What can hang from each mark
j303: j155 j230 j692
j230: j155 j303
j477: j155 j699
j692: j155
j155: j230 j303
j699: j692 j985
j985: j692 j699

Known rows, with every way that one mark hangs from another
{j477 {j155 {j230 j303}}}: [-23  11   3  -8  13 -40  18  32  38 -10  16 -23  10   0 -19  -3 -23  38
  -8  36  24]
{j699 {j692 {j155 j230 j303}} j985}: [-29 -19 -31  -2  19   7  51  17  38 -11  26 -39   9  22 -33  24 -62  23
   1   9  55]
{j477 {j155 j230} {j699 j692 j985}}: [-56  12  -4  -1  47 -44  21  39  42 -40  23 -49   7  24 -23  15 -29   2
   2  49  13]
{j303 j230}: [  5   0 -15 -12 -18   0  -9   9  -9  -2 -15 -16  10 -18   5   1   8  22
 -16 -13   9]
{j985 {j692 {j155 {j303 j230}}} j699}: [ 25  -7 -28  -4 -43 -42  31 -39 -23 -17 -18 -40  47  17 -33  14 -44  27
  19 -38  16]
{j699 j692 j985}: [-20 -17 -11  -3  16  18  26  27  10 -19  13 -21  14 -10   3  17  -7  -2
   7  12  21]
{j985 {j692 j155} j699}: [ 17  -5 -11  -8 -14 -46  14 -29 -24 -19  -6 -25  37  20 -27  -2 -27  15
  23 -20  -1]
{j303 {j155 j230} j692}: [-18  -8  -6   1  -6  -7  17  31  31 -36  19 -29 -11  11 -24   6   1  61
 -33  24  35]
{j230 {j303 j155}}: [-16  -1  -9 -11 -19   2  14   7  19 -34   1  -6   3 -12 -14   8   5  39
 -10  33  18]
{j692 {j155 j230}}: [-16  -3 -17 -13  19 -17   1   6  24   2  19 -18 -13  20 -30  -8 -35  37
 -14  10  30]
{j985 {j692 {j155 j230 j303}} j699}: [ 12   3 -25   4 -17 -48  48 -34 -13 -11   0 -41  39  39 -44   9 -56  36
  13 -25  16]
{j477 {j699 j692}}: [-26  10 -14   7  26 -23   1  -3  11 -21  -7 -11  23  16  -3  29   7 -10
  13  21 -19]
{j477 {j155 j230}}: [-17   4  10   5  28 -32   7  29  38   2  22 -24  -6  13 -18  -5 -24  17
  -9  25   7]
{j477 j699}: [-19  22  -2  -3   4 -25 -11 -12  -4 -18  -9  -5   0  21  -8   0   2 -11
   7  12 -10]
{j985 j699}: [ 19   9   1   7 -13 -15  11 -18 -20   6  -2 -22  18 -11  -9  -5   9  10
   3 -12   1]
{j699 {j692 j155}}: [-13 -26 -18   2  26  -5   5   6  35  -1  11  -8  13   8 -14  27 -19   5
  15  13  12]
{j230 {j155 j303}}: [  4  -4 -17  18 -27 -12  16 -10   9 -11   4   9   1  32  -9  15 -25 -15
  34 -17   3]
{j155 j230 {j303 j692}}: [ -6   2 -16  15 -21 -11  47   6  15  -2   7 -22  12  23 -21  16 -35  44
 -16 -11  47]
{j699 j985}: [-13  -1   0 -17  -6  13  13  14  -9 -19  11 -16  -7  -5  -3 -14 -13  -2
  -2   3  32]
{j985 {j699 j692}}: [ 14  -2 -11  19   7 -14  20  -9  -5   4   0 -27  38 -16  -6  24  14  12
  10  -4  -6]
{j155 j303}: [  5  -6  -7  17 -18   7  29 -19   7   7  -4   0   7  16 -10  19 -30  -7
   7 -17  10]
{j699 {j692 {j155 j230}} j985}: [-34 -17 -28 -17  34   2  27  33  31 -18  29 -38   3  11 -25  10 -36  29
  -6  19  48]

Rows
[  4 -18 -25  -6 -25  -1  10 -17  17   6  -6 -15   5  12 -33  14 -49  17
  -1 -21  37]	{j692 {j155 {j303 j230}}}
[-45  15 -32 -14  28 -42  15   6  27 -25   3 -23  23  20 -30  22 -21  39
   2  37  23]	{j477 {j699 {j692 {j155 {j230 j303}}}}}
[ 11 -11 -21   6 -56  -3  27  -3  -1  -7 -17 -20  22  -7  -7  20 -20  28
  -9 -31  44]	{j155 {j303 j230 j692}}
[-20  15 -17 -16 -20 -25  31  29   7 -15   7 -19  20 -11 -10  -4  -5  73
 -26  14  57]	{j155 {j230 {j303 j692}}}
[ 16 -17 -33  13 -18 -15  28 -23   8   7  -4 -40  44  -8 -30  33 -22  27
   7 -23  24]	{j985 {j699 {j692 {j155 {j303 j230}}}}}
[-39  12  18 -11  13 -39  -2  16  21 -42  14 -27  -8  21 -21 -10 -28 -27
  17  33  13]	{j477 j155 {j699 j985}}
[  0 -18 -15  -8 -40   0  -2  25  15 -43  -5 -30   1 -17 -12   9  16  53
 -29   5  34]	{j303 j155 j230 j692}
[-38   3 -32  10  29 -31  26 -11  36 -12   8 -26  16  44 -37  37 -45  14
   7  17  11]	{j477 {j699 {j692 {j155 j230 j303}}}}
[-11  -6 -23   4   5 -11  28  -9  30  10  18 -17  -6  37 -42   9 -63  30
  -9  -4  39]	{j692 {j155 j230 j303}}
[-13 -13  -9 -30  -7 -12  17   7 -10 -42   5 -20   7  23 -18  -8 -45  -1
  19  -2  30]	{j699 {j985 {j692 j155}}}
[ 12 -17 -21  22  -2 -15  36 -29  14   9   5 -29  35   6 -32  32 -30  10
  17 -14  16]	{j985 {j699 {j692 {j155 j303}}}}
[-32   8   6   1  -6 -53  31  -8   9 -54  -2 -30  18  52 -28  14 -62 -37
  37  13   7]	{j477 {j155 j303} {j699 {j985 j692}}}
[  8 -13 -16   9   8 -19  14 -13   9   6   7 -28  30  -5 -24  20  -7  13
  13  -4   9]	{j985 {j699 {j692 j155}}}
[ -9 -27 -25  15  13   1  28 -10  39   6   9  -7  21  20 -26  43 -43  -2
  19   1  17]	{j699 {j692 {j155 j303}}}
[  3 -10 -18  19 -44 -18  21   1   9 -18   3   5   7  27 -12  17 -21   0
  30 -20  27]	{j230 {j155 {j303 j692}}}
[  8   5 -18  -8   0 -52  25 -18 -17 -18   4 -40  34  25 -34  -5 -32  42
   7 -14   7]	{j985 {j692 {j155 j230}} j699}
[-28  -2   1  29  24 -42  26  -7  50 -19   0 -18  23  36 -24  46 -36 -31
  29  27 -12]	{j477 {j155 j303} {j699 j692}}
[-23  -4 -17 -32   6 -19  25  17  -6 -41  14 -36   6  30 -23 -12 -51  25
   4   4  36]	{j699 {j985 {j692 {j155 j230}}}}
[-33  21   3  19  19 -54  25  -2  39 -13   9 -28  -1  51 -37  15 -50   0
   2  26   3]	{j477 {j155 j230 j303} j699}
[-23 -27 -19 -15  19   8  17  23  23 -20  22 -22   6   1 -18  14 -35   0
  11  14  40]	{j699 {j692 j155} j985}
[-40  17 -19 -31  12 -45  15   2 -10 -58   6 -37   5  48 -30  -8 -45  13
   8  17  23]	{j477 {j699 {j985 {j692 {j155 j230}}}}}
[-15  -9  -7 -12 -39  -8  20  18  22 -45   2  -8  14 -17 -18  10   9  54
 -13  26  44]	{j230 {j303 j155 j692}}
[  0 -20 -22 -24 -38 -16 -10  15   8 -16  -7 -23  11 -16 -20  -2 -15  46
 -15 -15  60]	{j303 j230 {j692 j155}}
[ -6   2 -31  -4   8 -31  33  -1  14   1  11 -40  42 -13 -28  15 -12  59
  -4  12  33]	{j985 {j699 {j692 {j155 {j230 j303}}}}}
[-22 -31 -23  -1   6  15  42   6  30 -13  17 -23  10  14 -28  29 -57  -4
  18   3  48]	{j699 {j692 {j155 j303}} j985}
[  1  12 -25 -21 -14 -59  35 -15 -20 -24  -1 -40  45  15 -32  -4 -31  62
   8  -4  25]	{j985 {j692 {j155 {j230 j303}}} j699}
[-30  -2 -20  -3  30 -31  -6  -8  26 -20  -2 -11  13  26 -23  26 -15  -7
  17  24  -2]	{j477 {j699 {j692 j155}}}
[ 20  -8 -16   4 -30 -39  39 -47 -19 -15  -8 -26  43  32 -37  15 -51  10
  29 -29   9]	{j985 {j692 {j155 j303}} j699}
[-48  21   8 -14  28 -48   8  29  25 -38  22 -42 -12  29 -29 -15 -34   2
  -3  40  25]	{j477 {j155 j230} {j699 j985}}
[  3  -8 -27  20   7 -19  45 -18  19  12  14 -42  32  10 -38  28 -36  35
   3  -8  24]	{j985 {j699 {j692 {j155 j230 j303}}}}
